Known rows, with every way that one mark hangs from another:
[J_311 [J_232 J_106] [J_723 [J_699 J_509]]]: [ -3  21  26   6  10  22   9 -13 -15 -24  76  28   7 -17  28   5 -26  11
 -15 -12 -16]
[J_509 [J_311 J_232]]: [ -5  -7  -5  27  19  33  -3 -36  -9 -15  25  12 -24  -4 -16 -13 -12  13
  -6  14 -11]
[J_976 [J_509 [J_311 [J_232 J_106]]] J_723]: [-20   0   3  28  22  43 -32 -24 -26  14  44  18  -2 -18  18  -6 -25 -28
  11  49 -44]
[J_723 [J_311 J_232 J_509] J_699]: [-16  16 -10  29  -1   0  24 -51 -20 -30  65  20   3   3 -10  17 -16   9
 -11   1  -5]
[J_106 J_232 [J_509 [J_311 J_723]]]: [-16   4  -4  16  29  54 -29 -42  13 -20  52 -13 -14  26  40  -1 -22  21
 -28  41 -15]
[J_232 [J_106 J_509]]: [  5  13  15 -11  18  39 -17   6  -7  -4  42  -8 -12 -19  30   9 -13 -20
   3   2 -22]
[J_232 [J_311 J_723]]: [ -5  18   2   7   8  29  -9   6  16  30  23   2   1   5  12 -32   0   7
  -4   0 -15]
[J_976 J_509 [J_723 J_311]]: [-15  12 -23  17  12  20 -40 -21  -1  25  39  11  22  -5  20  -4 -12 -54
  16  38  -9]
[J_699 [J_509 J_311]]: [  8   6  -9   2  24  39 -29 -12   7 -17  30  10  -4 -31  -6 -12 -10  -3
 -21  -7  -6]
[J_311 J_509 J_723]: [-24  23   7  39 -15  15  23 -23 -13  35  32   7   1  21  -2 -15 -13  26
 -10 -14 -10]
[J_311 J_232 J_509 J_723]: [-29  21  18  57 -14  14  41 -41 -27  24  46  17  -7  32  -5 -14 -21  38
 -10  -5  -4]
[J_976 [J_509 [J_311 [J_232 J_106]]] [J_723 J_699]]: [-25   0 -13  20  20  35 -34 -32 -28 -14  57  27   5 -22  25  12 -27 -26
   8  45 -54]
[J_232 [J_106 J_509] [J_311 J_723]]: [  3  29  25 -14  17  48 -18  19  11  18  55 -15  -2  -7  45 -18 -16  -4
 -12  12 -27]
[J_723 [J_311 [J_232 J_106] J_509] J_699]: [-12  17   8  14   2   9  23 -34 -26 -29  73  17   5 -20   1  19 -16   1
  -6   6 -23]
[J_509 J_311]: [ -2  -5 -16   8  17  34 -21 -19   2  -5  12   3 -17 -15 -13 -13  -5   0
  -7   5 -19]
[J_723 J_699]: [ -6   2 -24   1   9  12 -10 -13  -5 -18  26  16  -5  -9   2  13  -2  -8
   7 -14 -20]
[J_699 [J_509 [J_311 J_232]]]: [  3   3   3  20  26  37  -9 -29  -6 -28  44  19 -13 -19  -8 -12 -16  11
 -21   1   0]
[J_976 [J_723 [J_311 J_232 J_509] J_699]]: [-28  25 -13  45  -8   2   5 -58 -27 -15  67  20  19   8   3   9 -18 -12
  -4  25 -16]
[J_232 [J_106 J_509] [J_311 [J_723 J_699]]]: [ -1  29  11 -20  15  39 -18  12   9 -10  69  -6   3 -10  50   2 -17  -3
 -15   7 -37]
[J_509 [J_311 [J_232 J_106] J_723]]: [ -7   3  24  20  11  39   7 -25 -12   3  43   6 -16  -9   5 -24 -26  23
 -14  20 -27]

Rows:
[ 12  15  12 -13  22  17  -5 -16  -6 -51  80  24  12 -43  18  18 -19 -19
 -13   0  -7] : [J_723 [J_311 [J_232 J_106]] [J_699 J_509]]
[-15   2  -9  28   7  22   7 -49  -9 -26  50  18 -12  11   0  -8 -25  32
 -20  12 -19] : [J_509 [J_311 J_232 [J_723 J_699]]]
[ -5  21  37  17   9  38  12 -16 -16   2  67   0 -16  13  37  -4 -30   9
  -7  13 -13] : [J_311 [J_232 [J_106 J_509]] J_723]
[-18   4 -19   6  27  46 -30 -52  11 -47  66  -5  -9  23  46  17 -25  22
 -32  36 -27] : [J_106 J_232 [J_509 [J_311 [J_723 J_699]]]]
[ -8  19  22   8   7  29  11 -23 -19 -25  82   7  -9   9  43  15 -33  11
 -12   9 -23] : [J_311 [J_232 [J_106 J_509]] [J_723 J_699]]
[-19  32   9   3  -5  21   8   4  -8  13  55   8  12 -12  19  -8  -9  18
 -14  -8 -48] : [J_232 J_106 [J_311 J_509 [J_723 J_699]]]
[-18  13  -6  10  14  17 -25 -29 -22 -11  74  27  20 -20  34  19 -24 -48
  17  44 -31] : [J_976 J_509 [J_723 [J_311 [J_232 J_106]] J_699]]
[ -9  17  22  23   2  18  25 -27 -25  -2  59  10   0 -16  -5   1 -15   1
  -4  10 -12] : [J_723 [J_311 [J_232 J_106] J_509]]
[-20  30   7  27  -6  24  12  -5   1  39  33   3   4  15   2 -28  -5  25
 -13  -8 -18] : [J_232 [J_311 J_509 J_723]]
[ -8  18   7  21   6  14  11 -30  -9 -26  69  33   6   6  17   2 -23  20
 -19 -17   2] : [J_311 J_232 [J_723 [J_699 J_509]]]
[-22  22  37  42 -12  20  40 -24 -33  25  54  14  -5   9   4 -12 -23  30
  -6  -2 -22] : [J_311 [J_232 J_106] J_509 J_723]
[-28  22  -8  32 -17   7  21 -31 -17   8  47  16   7  18   3   3 -15  26
 -14 -18 -19] : [J_311 J_509 [J_723 J_699]]
[-11  10  17  13   2  16  18 -19 -19 -10  57  22  -4  -3  20   3 -22  14
   1   1 -29] : [J_311 [J_232 J_106] [J_723 J_699]]
[  0   3 -11  11  25  29 -13 -36  -7 -56  59  27  -7 -23  -3   6 -20  12
 -25  -4 -11] : [J_723 [J_699 [J_509 [J_311 J_232]]]]
[  8   5  22   3  30  44 -13 -11 -11 -26  51  15 -11 -42   4  -9 -20   2
 -17   5 -19] : [J_699 [J_509 [J_311 [J_232 J_106]]]]
[-24  12  -6  19  20  35 -11 -13   3   7  32   7  -1   7  14  -2  11  14
  -1  15 -29] : [J_106 [J_232 [J_311 J_509]]]
[  0  29  -5 -10  13  24 -18   5  18 -10  56  19  17 -13  26 -11  -8   6
 -21 -17 -13] : [J_232 [J_311 [J_723 [J_699 J_509]]]]
[ -1  20  21  -9  10  36 -10  23  11  32  31  -1   1 -18  22 -30  -4  -1
   0   4 -33] : [J_232 J_106 [J_311 J_723]]
[-13  11  -4  24  13  35  -1 -54  -7 -40  73   5 -18  23  22   4 -36  28
 -33  19 -13] : [J_106 [J_509 [J_311 J_232 [J_723 J_699]]]]
[ -1  15  17  -2  16  52 -19 -13   1  -2  53 -17 -12  -8  30 -13 -29   6
 -25  20 -27] : [J_232 [J_106 [J_509 [J_311 J_723]]]]
[-24  28  -8  18  -8  15  11 -13  -3  12  48  12  11  12   9  -9  -6  26
 -17 -12 -28] : [J_232 [J_311 J_509 [J_723 J_699]]]
[  2  14  33  13  18  44  -2 -17  -7 -11  62  14  -4 -25  12 -22 -30  20
 -29   6 -16] : [J_699 [J_509 [J_311 [J_232 J_106] J_723]]]
[ -3   2   0  22  25  45 -10 -40  -9 -29  50  -2 -29   6   7  -1 -23   9
 -17  21  -7] : [J_106 [J_509 [J_311 J_232]]]
[-16  13  26  33   0  22  28 -18 -36   9  44  17 -12 -10  -5   2 -13  14
   5  -4 -26] : [J_311 [J_232 J_106] J_509]
[-10   3   9  12   9  30   5 -32 -14 -24  57  14 -10 -12  10  -6 -28  23
 -17  16 -38] : [J_509 [J_311 [J_232 J_106] [J_723 J_699]]]
